Known rows, with every way that one mark hangs from another:
rereki[rera[tive zinul] tepuz]: [1.068, -1.347, 1.258, -1.437, -0.150, 2.355, -2.183, 2.933, -2.024, -1.620, -0.794, 0.404, 1.986, 2.712, -0.055, -1.352, 3.064, 2.209, -1.348, -1.856, -2.998]
keruz[zinul]: [0.329, 0.526, 1.410, 0.447, -3.720, 3.516, -0.744, -0.353, 2.490, 1.326, -1.034, -0.391, 0.723, -1.353, 0.030, -0.092, -2.810, 1.276, 0.389, -2.021, -0.384]
rolig[keruz[zinul]]: [0.039, 1.095, 2.420, 0.185, -1.931, 0.758, -0.948, -0.082, 2.075, 1.449, -0.235, 1.491, 1.517, -1.270, 0.998, 0.234, -2.611, 3.240, 0.185, -1.181, 2.356]
rolig[keruz[zinul[sefe[nuzo[tepuz]]]]]: [-2.014, 4.313, 4.612, 1.644, 1.658, -4.701, 2.591, -2.423, 0.251, 0.351, 0.196, -1.698, -0.222, -1.360, 3.166, 1.491, 0.472, 2.287, -1.870, -1.122, 3.022]
rera[rereki[tepuz] rolig tive]: [-1.374, -1.782, -3.789, -0.909, 0.117, 0.672, 0.233, -1.162, -1.928, -0.103, 0.938, 3.307, 0.525, 2.280, -1.439, 3.214, 0.815, -2.466, 4.520, 1.345, -2.509]
sefe[nuzo[tepuz] zinul[keruz]]: [-4.469, -0.740, 1.887, 1.589, 0.661, -1.800, 5.795, -2.479, 1.421, -0.483, 0.363, -1.683, -0.743, -1.454, 4.641, 0.151, 0.240, -1.350, -4.132, -2.618, 0.816]
rera[rereki[tepuz] rolig[keruz[zinul]] tive]: [-1.740, 0.475, -3.102, -1.794, 0.531, -2.183, 1.644, -2.513, -2.412, 0.555, 2.089, 5.582, 3.928, 3.197, 0.186, 2.818, 0.691, 0.487, 2.497, 4.141, 2.274]
rera[rereki rolig[keruz] tive zinul[sefe]]: [1.878, -0.739, -5.047, -1.666, 0.434, -3.979, -2.660, 1.569, 0.269, -1.726, 3.320, 2.219, 1.606, -0.026, -1.060, 0.101, -2.161, 1.708, 0.135, 6.889, 4.276]
rera[rereki[tepuz] tive zinul[keruz sefe]]: [0.606, 0.380, -2.257, 2.046, 0.564, -2.838, 0.816, -1.164, -0.874, 0.109, -0.253, -2.550, -0.007, 0.977, -0.565, -1.204, 1.744, 0.524, -3.641, 4.249, 3.837]
rereki[rera]: [2.682, 0.258, 2.099, -0.456, -1.294, 5.909, -2.373, 2.030, 0.729, -0.292, -0.545, -2.169, -1.001, -0.863, -0.542, 0.304, -1.149, -0.180, 1.051, -5.231, -3.626]
nuzo[sefe tepuz]: [-1.399, 2.808, 5.791, 1.034, 1.606, -0.545, -0.620, 2.892, 1.525, 1.262, 0.494, 0.080, -1.812, -1.563, -1.437, 0.937, 0.829, -3.555, 2.864, -6.182, -2.026]
rera[rereki[tepuz] tive]: [-1.802, -0.910, -1.333, 0.813, -0.524, 2.006, 0.221, 0.047, -0.975, -0.074, 0.830, 0.646, 0.788, 1.512, -0.087, 2.901, 1.197, -0.394, 1.709, -0.567, -1.981]
sefe[zinul]: [-2.001, -1.632, 0.165, -0.848, -3.485, 5.505, 0.480, 0.773, 3.950, -0.260, -0.234, -0.511, -1.143, -1.331, -0.021, -2.473, -3.434, 1.178, -0.524, -1.739, -0.467]
rera[rereki rolig tive]: [0.628, -1.821, -5.095, -0.659, -1.379, 1.067, -1.086, 0.305, 0.032, -0.085, 2.731, 2.620, 1.098, 0.216, -1.119, 3.352, -2.234, -2.252, 3.146, 2.419, -1.945]
zinul[keruz sefe]: [1.446, 2.118, 1.086, 3.463, -0.883, 0.506, -0.745, -2.215, 1.937, 3.466, -2.810, -3.995, -4.888, -3.041, -2.052, -1.663, -1.231, -1.584, -1.314, -1.885, 1.815]
rera[rereki]: [0.931, -1.297, -0.817, 0.918, -1.526, 4.227, -1.269, 1.261, 2.344, -1.438, 1.308, -1.729, 0.263, -2.091, 0.171, 2.984, -3.495, -1.016, 2.097, -1.892, -1.115]
rera[rereki zinul]: [2.052, -3.691, -1.325, -0.554, -1.745, 2.632, -1.840, 3.272, 3.150, -3.783, 1.848, -1.427, 2.520, -1.912, 1.118, 0.858, -3.981, 1.226, 0.287, 0.139, 0.627]
tememe[tepuz]: [-1.071, -1.127, 3.648, 2.040, -1.924, 4.467, 0.176, -0.777, 2.002, 0.635, -1.859, -3.173, -0.438, -3.216, -0.627, 1.764, -2.317, -0.578, 2.872, -5.608, -2.893]
nuzo[sefe]: [1.079, 1.803, 3.693, 1.852, -0.792, 2.509, -2.704, 2.659, 2.623, 3.098, -1.004, 0.312, -2.217, -2.666, -1.926, -0.264, -1.684, -1.858, 1.733, -3.301, -1.957]
sefe[nuzo[tepuz]]: [-2.762, -0.853, 4.331, 1.906, 0.984, -0.733, 1.374, 0.119, 0.577, -0.975, 0.038, -1.544, -0.780, -2.018, 3.359, 3.359, 0.385, -1.026, 1.302, -5.751, -3.626]
zinul[sefe]: [0.990, 1.813, 1.348, 1.850, -1.959, 3.261, -2.543, -0.366, 2.537, 1.664, -2.035, -3.519, -4.194, -2.619, -2.644, -1.357, -2.193, -0.003, 1.086, -2.021, -0.590]
nuzo[sefe[zinul[keruz]] tepuz]: [-3.220, 2.914, 3.681, 0.863, 1.459, -1.735, 3.752, 0.405, 2.581, 1.908, 0.787, 0.028, -1.946, -0.923, -0.250, -2.515, 0.751, -3.802, -2.542, -3.188, 2.437]
sefe[nuzo[tepuz] zinul]: [-5.071, -1.083, 2.383, -0.122, -0.226, 0.524, 4.091, -0.348, 2.199, -2.202, 1.087, -1.091, -0.224, -1.016, 4.280, 0.298, -0.641, 0.367, -1.518, -3.229, -1.404]

Rows:
[-2.248, -1.832, -0.384, 2.246, -1.745, 1.014, 3.564, -2.718, 2.511, 1.432, -1.422, -1.789, -1.065, -2.244, 4.483, -1.770, -2.245, 0.627, -5.650, 0.010, 0.840] | sefe[nuzo zinul[keruz]]
[-1.659, 2.208, 3.965, 2.435, 1.176, -1.728, 1.423, -0.996, 0.776, 0.131, -0.761, -4.256, -3.306, -2.423, 1.461, 1.352, 0.505, -0.656, 0.184, -3.811, -1.735] | zinul[sefe[nuzo[tepuz]]]
[-0.569, -3.170, -1.539, -0.471, -0.760, 0.413, -0.763, 2.260, -0.095, -2.750, 1.145, 0.662, 3.110, 1.482, 0.778, 1.053, 0.672, 1.733, -0.293, 1.578, -0.527] | rera[rereki[tepuz] tive zinul]
[0.830, -3.571, -2.493, -1.023, 1.305, -1.855, 1.301, -1.460, -0.440, -1.665, -0.476, 0.886, 0.692, 0.002, -0.164, 0.206, -0.454, -2.691, 1.592, 1.961, 1.887] | rera[rereki[tepuz] rolig zinul[keruz]]
[1.031, 3.064, -4.895, -1.067, -0.574, -2.707, 0.098, -1.881, -0.316, 1.414, 2.950, 2.588, 2.021, 1.030, -1.133, 1.152, -1.887, 0.852, 0.280, 7.146, 4.937] | rera[rereki rolig[keruz[zinul[sefe]]] tive]
[2.249, 2.119, 0.590, 0.832, 1.099, -1.113, -0.615, -0.206, -2.552, 1.196, -2.573, -3.078, -1.152, 1.853, -1.423, -3.618, 4.358, 0.901, -4.833, 0.737, 1.428] | rereki[rera[tive zinul[keruz sefe]] tepuz]
[2.932, -1.647, -0.116, -1.081, -1.818, 2.877, -3.435, 4.630, -0.136, -1.921, 1.092, -0.212, 2.496, 0.818, 0.393, -0.959, 0.342, 2.641, -2.607, -0.860, -2.458] | rereki[rera[tive zinul]]
[0.957, -1.811, -0.036, -3.515, 2.048, -1.980, -2.412, 2.062, -3.365, -1.253, 0.464, 4.938, 2.357, 3.177, -0.918, -0.864, 2.919, 2.084, 1.379, 0.696, -0.751] | rereki[rera[rolig[keruz] tive zinul] tepuz]
[1.374, -1.301, -4.694, -0.004, 1.236, -5.593, -0.822, 0.387, -0.484, -1.576, 2.948, 1.517, 2.084, -0.765, 2.757, 1.425, -2.041, 2.713, -2.355, 8.044, 3.317] | rera[rereki rolig[keruz] tive zinul[sefe[nuzo]]]
[0.450, -0.814, -4.519, -1.425, 0.373, -1.837, -0.463, 0.158, -1.201, -1.452, 0.718, 0.733, -0.058, 1.766, -2.387, -0.687, 0.471, -0.328, 1.464, 5.560, 1.026] | rera[rereki[tepuz] rolig tive zinul[sefe]]
[0.128, -3.402, 0.251, -0.540, -0.274, 2.110, -0.520, 1.750, 1.173, -3.616, 0.102, -0.940, 1.778, -0.202, 0.640, 0.348, -0.884, 1.060, 1.505, -0.647, 0.056] | rera[rereki[tepuz] zinul]
[-1.756, 3.627, 3.361, 1.946, 0.067, -1.914, 3.235, -2.479, 0.739, 0.443, -0.464, -3.646, -1.004, -1.520, 2.436, 0.936, 0.203, 0.691, -1.688, -1.567, 0.501] | keruz[zinul[sefe[nuzo[tepuz]]]]
[1.002, -0.444, -4.629, 0.176, 1.289, -4.417, 1.029, -2.006, -1.703, 0.268, 0.009, 0.156, -0.309, 1.261, -1.886, -1.100, 1.281, -1.652, -1.019, 6.197, 3.203] | rera[rereki[tepuz] rolig tive zinul[keruz sefe]]
[-0.370, -3.610, -4.037, -2.160, -0.235, -0.947, -0.593, 1.002, -1.347, -2.432, 1.340, 3.230, 2.658, 2.001, -0.917, 1.227, 0.237, -0.291, 2.556, 3.481, -1.056] | rera[rereki[tepuz] rolig tive zinul]
[-3.389, 2.448, 4.020, -0.720, 0.478, 0.929, 2.091, 2.576, 3.086, 0.278, 1.495, 0.376, -1.329, -0.776, -0.570, -2.187, -0.098, -2.305, 0.072, -3.172, 0.022] | nuzo[sefe[zinul] tepuz]
[1.065, -0.192, 0.924, -2.414, 0.974, 3.840, -0.735, -0.761, -2.421, 0.344, -1.998, 0.896, -1.845, 1.324, -2.527, -0.052, 1.509, -2.509, 5.389, -4.029, -4.694] | rereki[rera[rolig] tepuz]
[1.645, 1.214, 0.788, 2.509, 1.793, -2.820, 1.287, -1.145, -3.183, 1.134, -2.449, -3.458, -0.665, 1.220, 2.320, -2.037, 4.282, 2.149, -6.952, 1.673, 0.152] | rereki[rera[tive zinul[keruz sefe[nuzo]]] tepuz]
[-1.905, -0.965, -2.680, -1.348, 1.795, -2.003, -0.158, -1.061, -2.449, 0.199, 1.698, 5.286, 1.441, 2.049, -0.673, 3.606, 0.979, -0.751, 4.337, 2.041, 0.293] | rera[rereki[tepuz] rolig[keruz] tive]
[-0.001, 3.278, 2.397, 2.446, -0.817, -1.565, 0.622, -2.798, 1.239, 2.526, -1.086, -1.689, -0.389, -2.317, 3.101, -0.276, -2.030, 4.243, -3.328, 1.748, 3.196] | rolig[keruz[zinul[sefe[nuzo]]]]
[1.896, -2.186, 1.844, -3.940, 2.490, -0.439, -2.233, 1.661, -2.346, -2.214, -0.658, 3.083, 1.108, 1.365, -0.753, -1.457, 1.296, 1.338, 3.077, -1.392, -0.327] | rereki[rera[rolig[keruz] zinul] tepuz]
[2.256, -0.310, -2.407, -1.797, -0.999, 3.047, -2.355, 1.191, -1.871, 0.873, 0.801, 2.314, 0.051, 1.331, -2.001, 1.238, 0.198, -1.798, 1.970, -1.063, -4.504] | rereki[rera[rolig tive]]
[0.525, 2.584, 1.139, 2.680, -2.518, 1.138, 1.221, -2.663, 1.855, 2.401, -1.817, -3.670, -1.263, -2.341, 2.128, -0.667, -2.210, 2.454, -2.837, 1.462, 0.246] | keruz[zinul[sefe[nuzo]]]
[0.823, -0.592, -0.299, 0.117, 0.240, 1.379, -0.506, 0.619, 1.124, -2.522, -0.679, -3.714, -0.596, -0.467, -1.189, -1.641, -0.632, 1.371, 0.827, 1.582, 1.748] | rera[rereki[tepuz] zinul[sefe]]
[2.339, -1.905, 0.381, -2.081, 1.767, -0.273, 0.024, -0.480, -2.279, -0.482, -2.374, 0.640, -0.166, 1.014, -1.007, -2.224, 1.953, -2.080, 0.677, -1.323, -0.595] | rereki[rera[rolig zinul[keruz]] tepuz]
[0.216, -0.068, -0.719, -2.031, 0.707, 2.362, -1.124, -0.425, -3.703, 1.296, -0.821, 2.697, -0.424, 3.364, -2.428, 0.504, 3.277, -2.024, 3.401, -1.962, -4.980] | rereki[rera[rolig tive] tepuz]
[3.360, -2.334, -2.679, -3.378, -1.037, 1.533, -3.277, 3.592, -1.061, -1.690, 1.390, 2.400, 2.091, 1.327, -1.302, -0.670, -0.231, 0.167, 0.090, 1.031, -2.959] | rereki[rera[rolig tive zinul]]
[1.776, -1.699, -1.485, -1.719, 1.253, -1.609, -0.347, -0.214, -3.702, 0.243, -1.198, 2.206, 0.922, 2.783, -1.044, -1.442, 3.491, -1.365, -0.950, 0.695, -1.047] | rereki[rera[rolig tive zinul[keruz]] tepuz]
[-0.591, 3.432, -3.127, -1.216, 0.892, -3.476, 1.245, -3.356, -2.297, 1.564, 1.254, 2.819, 1.407, 2.677, -1.460, 0.743, 0.947, 0.698, 1.470, 6.248, 4.158] | rera[rereki[tepuz] rolig[keruz[zinul[sefe]]] tive]
[-1.407, 2.824, 3.423, 4.077, 2.298, -4.210, 2.988, -3.286, 0.110, 1.579, -1.525, -4.583, -3.928, -2.593, 2.132, 1.326, 1.475, -2.308, -2.440, -3.512, 0.785] | zinul[keruz sefe[nuzo[tepuz]]]
[-1.041, 1.855, 1.696, 1.907, -1.092, 1.432, 1.662, 0.375, 3.914, 3.926, -0.862, 0.006, -2.368, -2.022, -0.325, -4.086, -1.777, -1.887, -3.801, -0.236, 2.518] | nuzo[sefe[zinul[keruz]]]
[1.788, 1.114, -0.592, -3.013, 2.507, -2.684, -2.550, 1.017, -3.588, -0.248, -0.302, 2.252, -0.052, 2.760, -2.445, -2.716, 3.204, 2.200, 0.453, 2.692, 1.069] | rereki[rera[rolig[keruz] tive zinul[sefe]] tepuz]
